In the rows, 128 means zero.
Known rows, with every way that one mark hangs from another
guge(kepam(galil kofif)): [123 123 155 138 107 140 134 121 119 116 122 135 144 124 131 163 103 121
 129 114 131 128 134 126 125 112 143 104 116 126 135 133 144 161 109 126
 143 125  96 132 117 126 145 127 122 118 118 128 111 144 137 147 128 116
 128 123 104 130]
bekab(kepam(gapoda sozil volud)): [125 148 161 139 130 141 124 126 138 102 134 121 122  96 137 138 121  96
 130 105 118 126 106 139 152 124 139 140 123 132 107 143 146 131 159 118
 111 129 145 115 146 132 109 157 121  86 184 127 109  68 151 119 148 122
 162 102  84 133]
rinub(kepam(galil(bekab) gapoda sozil)): [122 152 166 142 138 122 142 145 136 124 106 134 124 107 143 169  71 108
 128 121 129 134 132 127 148  96 154 122 120 162 105 138 141 139 140 124
 120 132 144 130 116 130 138 131  98  88 182 138 124  80 119 134 143 134
 151 110  68 154]
guge(kepam(gapoda sozil volud)): [123 149 164 135 130 140 130 117 129 106 116 130 125 104 133 156 101 112
 128 105 121 127  98 137 147 121 140 116 128 136  99 136 148 126 142 120
 112 125 115 127 123 130 117 150 119 100 184 123 105  83 132 127 163 123
 161  92  82 137]
bekab(galil(kepam(gapoda sozil))): [124 146 155 146 109 138 141 132  99 126 113 122 117 118 145 140 105  96
  98 131 126 129 121 139 132 121 135  65 128 128 110 142 132 139 145 120
 151 120 153 125 136 113 114 133 109  98 150 115 108  93 133 123 134 132
 158 107  90 120]
lutad(kepam): [128 125 121 136 111 121 122 130 136 124 114 124 121 128 129 126 131 131
 135 134 122 130 109 119 132 136 129 117 121 138 134 127 126 126 155 134
 116 131 133 122 119 140 129 104 128 124 138 135 123 135 113 131 133 131
 145 119 130 120]
rinub(kepam(mudiz)): [142 121 144 136 138 127 131 133 129  96 105 135 143 134 134 167 112 119
 131 127 124 128 116 134 146 123 135 151 113 144 129 132 109 141 148 131
 131 121 134 139 125 148 130 106 131 106 112 125 124 131 128 138 136 137
 132 120 132 125]
rinub(kepam(galil(mudiz) lutad sozil)): [110 136 168 130 132 122 146 141 140 137  98 144 128 114 143 155  93 110
 147 122 114 136 151 130 134 105 165  79 119 139 107 143 117 158 167 121
 165 140 162 138 126 121 117  64 113  99 143 119 127  78 103 150 153 119
 125 107  94 161]
sozil(kepam(mudiz(bekab(galil)) volud)): [130 127 169 147 118 141 128 122 126 105 129 123 126 142 121 176 131 117
 156 114 115 127 113 124 111 111 136 169 109 115 124 143 129 134 101 128
 158 122 101 165 118 112  94 134 133  85 125 135 138 148 136 120 111 137
 145 130 126 142]
rinub(kepam(lutad)): [134 128 131 131 125 117 131 133 140 127 124 138 129 135 124 136 132 123
 128 122 131 129 142 134 139 121 137 129 123 146 124 133 121 128 157 126
 134 132 149 140 136 142 137  86 134 111 133 120 125 123 112 144 141 126
 118 108 101 123]
galil(bekab(kepam(gapoda volud))): [124 148 148 152 121 146 116 131 141  91 143 117 125 112 132 143 119 111
 143 106 122 128 113 149 149 119 131 171 128 149 117 138 156 118 148 123
  94 147 118 125 122 140 127 185 111 113 138 135 133  83 141 118 131 125
 166 123  72 107]
rinub(kepam(guge)): [135 122 135 136 123 119 128 129 145 100 116 125 133 146 132 144 137 113
 124 133 137 129 132 112 149 108 146 129 124 126 124 134 104 142 176 134
 138 137 143 144 145 129 136 120 134 106 114 139 113 134 125 119 142 134
 130 123 121 120]
galil(kepam): [128 127 135 139 111 138 133 135 118 119 111 131 119 140 142 143 132 113
 111 140 123 127 128 141 125 135 123 126 130 115 122 131 122 151 154 126
 129 127 131 131 130 123 141 106 122 139  71 123 123 126 134 126 134 132
 146 121 114 108]
kepam(galil(bekab) kofif lutad sozil): [116 134 171 146 136 116 138 135 140 136 106 132 114  74 135 150  81 127
 124 102 124 136 152  92 126  90 139  74 122 139 131 143 146 132 115 111
 172 141 119 147 122 112 127 129 115 105 192 148 118 101 146 138 142 119
 122 120  56 145]
gapoda(kepam(kofif mudiz volud)): [129 119 166 150 125 151 129 122 128  69 131 125 126 102 141 168 117 120
 132 106 116 123 119 148 128 121 127 162 106 127 133 130 132 138 141 124
 137 115  80 148 125 123 116 134 140 105 179 142 127 113 158 133 145 130
 136 130 104 108]
mudiz(galil(kepam(gapoda))): [120 136 147 145 114 142 136 135  97 120 119 128 124 140 134 138 127 108
  95 135 123 131 112 142 121 124 140 110 143 112 122 131 149 135 117 119
 136 128 107 115 114 128 131 103 103 113 122 105 139 109 128 133 135 110
 146 104 108 134]
guge(kepam(sozil)): [147 133 147 129 126 127 129 127 135 133  92 135 123 122 136 152 108 122
 130 121 123 126 112 120 145 122 141  90 123 134 106 136 132 146 156 125
 141 118 146 133 126 127 140 125 129 123 115 119 105 127 127 131 152 131
 150 107 122 133]
gapoda(kepam(guge kofif volud)): [122 118 155 152 107 142 129 118 141  72 137 113 118 116 137 144 136 112
 127 111 131 126 136 125 127 109 135 147 119 104 128 132 127 137 168 128
 143 129  82 154 144 107 119 150 139 104 183 154 111 115 157 115 150 127
 136 131  89 108]
kepam(guge): [124 124 135 137 122 123 125 122 130 110 123 121 129 127 130 125 138 122
 117 130 135 131 128  98 135 116 138 106 131 114 125 133 117 127 148 128
 150 140 122 140 139 121 121 140 127 118 145 138 117 135 135 114 136 128
 129 132 125 129]
guge(kepam(lutad mudiz)): [130 121 151 137 127 132 121 121 110 111  97 140 139 118 127 149 111 133
 133 119 118 125 108 125 142 123 141  98 120 150 122 137 138 125 131 121
 163 134 104 145 114 142 130 102 130 127 118 102 128 137 128 147 152 122
 130 108 117 120]
mudiz(bekab(galil) kepam(sozil)): [160 139 152 149 116 121 128 147 126 132 123 139 107 140 124 145 117 114
 135 121 121 122 134 115 122 115 133 125 123 136  98 137 133 144 120 128
 160 110 156 164 119  99 110 115 125  89 106 133 121 130 144 119 127 131
 141 128 116 130]
sozil(kepam(gapoda lutad)): [ 96 137 139 131 124 136 132 123 128 121 151 127 116  99 121 138 142 123
 117 129 131 131 129 129 133 116 142 110 132 131 122 135 158 110 112 122
 127 133  99 132 126 140 118 104 122 112 175  97 117 114 134 153 144 114
 129  91  86 157]
rinub(kepam(gapoda)): [126 138 130 131 122 129 138 130 132 100 143 135 137 133 127 148 120 114
 123 131 136 129 120 153 149 123 137 143 126 144 119 126 130 124 138 131
 101 123 131 126 125 150 132 122 117 102 150 122 118 106 121 143 140 127
 133 104 104 130]
gapoda(kepam(lutad mudiz sozil)): [133 128 163 142 137 123 132 136 123 116  93 130 109  90 143 142 105 121
 125 119 111 125 120 126 138 121 146 100 110 151 102 139 134 130 160 118
 174 120 118 147 124 118 123  89 130 109 199 108 127  94 146 142 164 133
 137 110 106 131]
kepam(galil gapoda): [ 97 141 147 131 130 141 134 128 108 125 141 128 138 113 133 130 104 114
 119 126 129 131 126 136 124 115 146 121 128 136 122 131 149 129  93 126
 122 134  98 113 119 129 119 134  99 101 184 115 132 100 124 141 124 121
 128 123 101 156]
guge(kepam): [136 126 133 131 112 134 124 124 125 120 113 132 136 140 127 142 124 128
 137 127 128 125 118 134 137 128 135 117 125 135 118 131 137 142 140 131
 130 126 123 133 115 136 146 121 128 136  88 117 120 140 120 136 137 125
 138 119 132 116]
rinub(kepam): [141 126 128 131 125 125 133 134 138 121 124 135 134 146 130 145 127 119
 133 129 131 127 134 139 139 126 134 148 121 137 124 129 114 144 151 133
 115 121 152 135 134 139 144 110 132 114 104 135 124 131 116 134 135 132
 133 118 121 123]
sozil(kepam(galil(mudiz) gapoda volud)): [ 67 147 173 129 125 162 138 119 128  99 146 123 133 111 138 166 117 107
 147 124 114 135 134 154 115 116 160 137 126 108 114 138 153 139 120 126
 112 142  81 124 115 121 100 108 107 100 147 113 134  79 115 148 137 114
 148 115  87 176]
lutad(kepam(kofif volud)): [123 121 141 146 111 129 125 118 144  95 140 122 122 109 125 151 136 126
 138 112 119 131 114 122 128 127 116 131 119 117 146 128 124 127 141 129
 104 129 107 131 128 131 109 126 143 106 180 157 110 119 138 125 138 124
 139 115  97 118]
gapoda(kepam(galil(bekab))): [122 137 150 148 116 138 128 147 125 130 105 121 116 124 145 141  96 122
 149 126 123 129 146 150 115 116 147 157 116 158 113 133 151 148 144 132
 137 134 101 136 104 105 160 124 108 128 132 137 155 117 111 135 124 139
 149 144 104 117]
lutad(kepam(galil gapoda guge kofif)): [ 95 127 156 153  97 133 136 117 112  86 141 117 133  94 131 142 114 110
 112 125 133 136 114  92 137 100 152  81 120 125 136 131 135 125 127 130
 141 147  81 125 120 133 106 136 105  83 215 142 104 119 142 137 138 114
 132 117  86 142]
sozil(kepam(gapoda guge kofif)): [ 99 126 151 140 111 141 134 111 132  74 165 117 127  95 128 159 146 116
 103 127 146 133 123 101 139  99 144 101 129 104 136 132 142 124 118 126
 139 130  79 146 138 134 111 155 122  97 179 129  89 135 172 137 147 113
 127 107  92 149]
volud(kepam(kofif lutad mudiz)): [128 111 150 143 115 126 124 118 114  89 136 131 131  90 125 146 112 122
 119 108 123 124 134 101 143 108 132 111 106 143 145 143 136 132 119 115
 139 131  86 139 130 138 106 105 139 118 141 117 127 123 158 141 153 122
 115 110 103 130]

Rows
[114 115 169 138 136 147 127 114 139  79 133 124 132 102 128 191 132 125
 130 110 118 128 121 116 125 114 125 150 111 100 151 137 134 142 117 123
 129 123  79 147 136 126 105 130 146 101 148 137 109 129 164 136 138 126
 132 115 105 142] => sozil(kepam(kofif mudiz volud))
[ 95 133 162 130 136 144 130 125 141 131 119 122 131 125 132 157 130 121
 149 117 116 130 138 124 109 117 143 170 115 107 133 140 145 163 128 130
 117 134  94 128 137 105 131 102 135 101 143 125 130 116 121 134 120 131
 140 125 100 173] => sozil(kepam(galil volud))
[136 126 167 138 136 122 125 124 121 119  75 141 129  98 134 160  97 127
 125 112 115 127 101 106 148 114 146  74 117 146 109 143 135 132 144 116
 176 129 127 147 121 136 120 105 128 114 145 104 114 118 137 142 165 126
 137 100 104 136] => guge(kepam(lutad mudiz sozil))
[143 136 156 132 143 118 133 130 158 118 100 132 121 127 135 157 117 112
 137 109 120 128 127 131 143 121 133 152 116 128 117 135 113 146 174 126
 108 120 163 134 145 124 123 115 143  88 163 145 110  88 123 118 149 139
 143 104  92 137] => rinub(kepam(sozil volud))
[131 124 157 160 113 127 138 142 126 128 115 133 110 126 132 150 123 129
 105 117 122 137 145 109 118 103 129  88 140 118 143 137 147 129 124 108
 168 142 101 149 109 123 141 110 118 127 117 136 139 127 143 136 139 107
 127 112  73 109] => mudiz(galil(bekab kepam(kofif lutad)))
[129 130 145 133 133 122 128 128 148 117 125 134 128 139 122 137 131 121
 142 107 122 127 143 135 136 122 133 160 121 135 127 134 122 133 159 123
 117 136 138 141 140 132 126  94 145 102 159 130 131 106 114 132 144 128
 125 105  81 123] => rinub(kepam(lutad volud))
[132 142 133 144  99 147 122 126 105 117 157 116 136 124 131 114 129  98
 138 120 135 128 118 156 140 126 141 114 121 151 127 144 145 134 133 127
 135 129 150 117 135 136 120 174 114  94 141 113 119 109 131 130 110 123
 148 125 121 107] => bekab(galil kepam(gapoda))
[128 125 167 145 140 124 123 122 141 103  81 124 121  97 135 159 109 121
 138 113 101 129  85 104 137 129 132 117 107 126 121 137 117 129 164 124
 128 130 132 130 126 130  94 104 136  92 189 143 118  95 131 120 151 140
 154 110 108 141] => lutad(kepam(mudiz sozil volud))
[121 124 167 148 131 150 128 126 113  93  94 127 130 132 144 173 123 110
 121 119 106 125 108 136 129 132 123 148 119 108 124 137 119 149 152 123
 131 133 105 139 129 122 115 105 132 121  97 128 131 115 140 120 138 135
 151 123  98 116] => galil(kepam(mudiz volud))
[143 128 161 135 137 123 138 125 165  98 118 135 122 112 132 175 114 114
 129  99 124 128 136 126 143 111 129 135 112 117 132 135 111 153 158 121
 118 112 147 142 151 126 119 126 147  82 177 159  94  97 147 124 151 129
 134 103  79 131] => rinub(kepam(kofif sozil volud))
[117 128 149 138 115 133 119 137 121 141 124 127 131 119 129 117 128 111
 138 114 123 130 142 130 130 118 152 128 116 143 127 149 149 151 143 122
 157 147 136 119 139 125 140 107 120 109 144 106 135 116 130 140 119 114
 131 123 104 135] => bekab(kepam(galil lutad))
[138 127 148 141 114 130 138 134 139 113 126 128 105  90 142 149 115 118
 120 117 130 125 133 141 131 118 135 107 114 127 116 130 133 146 158 123
 150 104 127 142 131 114 132 132 133 110 180 140 105 111 156 135 152 127
 137 116 107 123] => gapoda(kepam(kofif sozil))
[103 138 161 142 114 127 142 126 123 112 134 127 119  77 136 155  90 112
 109 116 124 134 111 109 135 106 145  72 117 136 129 132 145 128 120 123
 128 126 111 117 118 128 107 124 106  79 238 138  98  89 142 145 144 118
 143 101  81 157] => lutad(kepam(galil gapoda kofif sozil))
[132 132 163 143 121 137 138 127 147  99 125 123 105  96 140 155 115 113
 131 103 119 125 132 143 128 116 129 137 113 117 120 132 133 143 163 121
 126 108 120 143 139 106 121 134 140 101 208 149 108  94 156 124 156 129
 143 114  83 122] => gapoda(kepam(kofif sozil volud))
[125 128 162 154 129 139 125 143 125 105 136 138 127 112 134 167 103 125
 125 115 125 128 163 119 120 105 131 136 122 143 134 132 153 156 114 128
 127 133  98 151 107 116 141 120 118 115  99 143 127 121 155 137 128 123
 130 142  77 125] => mudiz(kepam(galil(bekab) kofif))
[129 120 176 160 136 141 122 128 117  88  82 114 129 138 137 143 134 115
 135 114 114 128 104 117 122 108 160 158 120 109 124 139 134 135 154 124
 174 133  73 143 124 107 119 119 134  89 179 136 149 110 131 114 146 127
 145 131 129 125] => gapoda(kepam(guge mudiz(galil) volud))
[140 121 152 150 134 130 117 138 115 116 106 129 129 155 122 130 149 121
 117 131 126 127 133  90 123 111 153 127 137 111 125 133 143 149 136 129
 154 131 107 142 126 107 128 101 132 102 100 124 133 128 137 121 139 115
 128 128 129 137] => mudiz(galil kepam(guge))
[131 113 147 148 116 135 123 127 126  77 145 129 128 118 126 154 144 119
 106 124 134 124 146  96 134 109 129 111 130 114 134 130 132 152 141 130
 141 127 101 159 139 115 118 120 136 111 116 138 102 136 174 126 148 119
 122 131 100 115] => mudiz(kepam(guge kofif))
[110 132 164 161 110 128 126 128 135 103  98 120 110 129 140 145 130 115
 121 116 118 132 137  98 134 108 128 120 136 114 112 145 126 129 181 116
 156 166 106 163 137 109 128 126 126 131 124 146 131 105 138 102 152 129
 152 122  47  99] => galil(bekab kepam(guge lutad volud))
[128 134 158 149 118 118 134 131 132  88 113 133 112  97 127 168  98 119
 119 130 113 129  66 100 147 115 139 110 118 150  99 127 130 100 121 123
 143 122 116 144  91 147  88 115  98  87 198 132 124 114 146 133 153 126
 154 100 112 150] => lutad(kepam(gapoda mudiz(bekab) sozil))
[113 112 158 138 130 135 131 119 130  94 138 133 126  92 123 174 134 133
 118 116 127 131 130 103 131 107 135 107 114 121 147 139 140 130 110 118
 159 127  84 154 130 141 111 103 141 109 168 115 111 140 165 154 146 116
 113 106 105 146] => sozil(kepam(kofif lutad mudiz))
[ 95 129 161 144 112 139 142 115 108  87 159 121 139  99 133 145 110 110
  98 118 142 133 126  99 132  90 150  85 128 114 133 134 140 130  97 124
 155 140  71 135 133 121 108 157 103  86 211 134 109 114 156 132 135 110
 117 126  87 148] => kepam(galil gapoda guge kofif)
[143 123 170 154 120 138 130 142 128  96 107 130 117 151 125 155 124 121
 146 111 105 126  99 138 112 114 149 202 120 122 112 130 144 123 112 121
 163 116  71 153  94 112 118 108 121  91 152 140 167 128 131 122 134 122
 144 128 136 130] => gapoda(kepam(mudiz(bekab galil) volud))
[126 133 150 140 130 118 124 127 151 126  95 121 111 108 132 142 124 119
 143 116 108 130 107 110 135 133 129 122 118 125 121 133 121 130 171 126
 113 131 148 124 134 118 105 112 139  98 182 151 113  93 118 116 149 136
 159 108 101 136] => lutad(kepam(sozil volud))
[138 112 156 148 126 123 114 123 106  95  88 118 141 136 127 139 122 112
 121 126 123 128 110  78 143 101 162 124 115 116 139 147 134 146 134 121
 160 139  88 126 126 119 112 108 130 106 112 119 146 134 132 116 141 127
 136 123 146 151] => volud(kepam(guge mudiz(galil)))
[120 139 156 146 122 152 123 130 116 106 139 131 132 144 133 137 131 110
 164 117 111 124 154 156 111 132 132 129 127 123 117 137 127 154 152 132
 130 131 136 148 120 103  98 118 133 106  82 127 137  89 117 123 126 125
 148 141 112 110] => bekab(galil(mudiz(kepam(volud))))
[125 113 146 150 119 122 119 121 123  83  91 116 132 121 133 145 128 123
 126 136 120 131  87  86 146 120 141 100 115 130 130 133 111 127 165 135
 155 145 107 139 124 139 108 116 127 109 153 138 118 137 134 121 146 135
 144 127 134 125] => lutad(kepam(guge mudiz))
[118 127 146 153  98 137 126 134 145  91 148 128 121  99 134 142 120 120
 149 115 126 134 150 133 145 110 140  96 129 146 132 142 138 130 162 114
 162 153 136 152 110 149 122 149 116 137  99 134 130 104 147 139 144 105
 135 130  93 103] => galil(bekab(kepam(kofif lutad)) mudiz)
[129 119 169 139 141 119 137 121 127 106 116 136 125  73 132 158 105 127
 107 103 120 132 121  93 141 103 131  65 115 130 133 140 127 119 119 110
 180 123 116 149 135 127  98 126 135 102 196 127 104 105 172 139 157 119
 113 106  97 143] => kepam(kofif lutad mudiz sozil)
[147 126 147 133 128 116 143 131 154 107 119 138 124 109 133 170 113 116
 117 116 134 130 137 123 146 110 130 108 115 128 129 132 113 152 157 124
 136 109 160 143 143 134 129 118 139  94 156 147  94 115 150 134 149 128
 125 106 100 132] => rinub(kepam(kofif sozil))
[105 133 163 144 124 120 141 115 131  96 143 126 118  70 129 133 118 114
  83 108 138 133 125  80 150  88 143  37 132 118 120 138 137 103 127 111
 172 139 108 149 148 125  88 150 116  87 252 132  89  90 170 128 166 108
 119  95  59 144] => kepam(gapoda guge kofif lutad sozil)
[135 147 151 153  91 145 124 128 121 101 168 120 126 140 119 127 132  95
 153 104 127 125 109 151 132 118 138 170 120 139 107 142 146 118 116 124
 131 131 131 139 123 126  98 179 108  78 155 136 137 109 135 112 108 120
 159 127 106 110] => mudiz(bekab(galil kepam(gapoda volud)))
[120 121 152 144 130 131 119 121 128  96 101 122 132 119 131 151 122 125
 149 119 104 129  89 116 135 134 124 145 112 131 135 132 119 123 152 130
 118 135 107 129 116 136 104 107 136 105 158 140 130 114 125 124 140 136
 150 120 119 124] => lutad(kepam(mudiz volud))
[ 96 130 160 148 115 133 133 107 125  76 166 121 129  89 122 131 134 115
 107  98 135 132 128  98 143  98 136  96 136 113 131 135 137  96 121 115
 144 148  68 147 146 125  84 160 124  89 249 139 106  93 165 121 158 105
 116 105  46 130] => kepam(gapoda guge kofif lutad volud)
[116 131 162 159 101 135 127 122 109 118 101 115 122 144 134 120 143 100
 124 114 122 130 145 111 119 114 134  85 128 108 121 152 114 137 166 121
 176 152 125 154 157  93 110 125 135 103 147 131 121 113 127 104 133 130
 142 122  70  98] => bekab(galil(kepam(guge lutad volud)))
[119 134 157 134 135 133 132 133 141 121 108 131 141 146 133 154 113 110
 149 110 119 129 144 143 124 118 144 172 114 127 128 137 124 159 143 131
 110 132 128 126 134 118 133 106 132  90 140 142 131 107 110 131 125 134
 135 125  94 144] => rinub(kepam(galil volud))
[145 120 161 155 105 129 116 134 142 104 112 118 125 159 115 128 156 106
 143 109 121 130 105  97 129 101 155 182 132 100 120 142 136 137 142 120
 169 146 112 146 126 116 115 156 124  82 122 146 146 135 141  99 124 108
 148 131 123 131] => mudiz(bekab(kepam(guge volud)) galil)
[151 123 138 153  77 132 129 133 130 107 166 127 126 138 118 141 136 106
 142 110 135 127 132 130 129 109 130 133 115 130 133 141 129 142 112 124
 169 118 148 153 124 129 116 180 124  92 112 148 119 154 159 123 103 115
 136 139 129 100] => mudiz(bekab(galil kepam(kofif)))
[115 118 167 144 135 136 131 114 127  89 134 132 135  94 125 153 121 129
 121  94 116 130 123 111 130 113 123 119 117 120 144 136 129 117 109 113
 149 137  78 153 135 131  91 129 141 102 202 135 123 109 158 134 146 117
 113 115  82 125] => kepam(kofif lutad mudiz volud)
[134 119 164 136 140 126 136 124 130  94 106 134 127  83 135 170 100 125
 106 111 123 130 113 101 144 109 129  88 114 124 136 133 121 141 121 116
 163 116 121 147 131 131 103 144 133 100 166 137 103 114 171 132 147 126
 125 116 114 142] => kepam(kofif mudiz sozil)
[147 118 143 139 105 124 121 127 122  90 120 135 125 135 121 160 108 118
 134 125 118 118 105 105 141 116 137 168 108 143 116 137 131 131 111 123
 127 126  98 146 104 133 107 114 119 122  83 124 153 148 141 126 134 133
 137 126 136 136] => volud(kepam(mudiz(bekab)))
[150 128 151 146 102 131 127 130 131 125 130 120 124 106 136 138 124 101
 135 106 134 130 135 126 141 113 137  80 111 134 140 148 128 158 147 120
 170 117 175 131 152 121 120 178 135  85 152 137  96 118 162 124 118 125
 140 125 116 110] => bekab(galil kepam(kofif sozil))
[112 126 167 147 115 143 117 126 134 107 110 111 139 132 135 133 131  95
 145 109 123 130 126 113 134 109 156 160 116 113 123 150 134 165 167 129
 146 155 119 126 155 111 124 145 124  90 138 140 125 107 139 110 121 126
 148 138 100 135] => bekab(kepam(galil guge volud))
[115 131 141 146 122 133 126 123 111  87 122 124 134 104 132 144 111 122
 122 134 115 131  80 128 147 130 133 112 118 152 124 126 134 103 131 130
 118 134  98 119 102 157 102 116 111 106 181 117 126 112 132 142 143 127
 149 107 122 130] => lutad(kepam(gapoda mudiz))
[130 126 141 149  85 151 129 126 120  97 161 121 137 121 136 132 132 103
 152 118 129 131 142 151 131 118 138  85 118 129 143 145 122 158 152 125
 166 130 158 134 130 132 109 174 123 109  99 132 118 116 140 133 113 112
 138 140 134  98] => bekab(galil(mudiz) kepam(kofif))
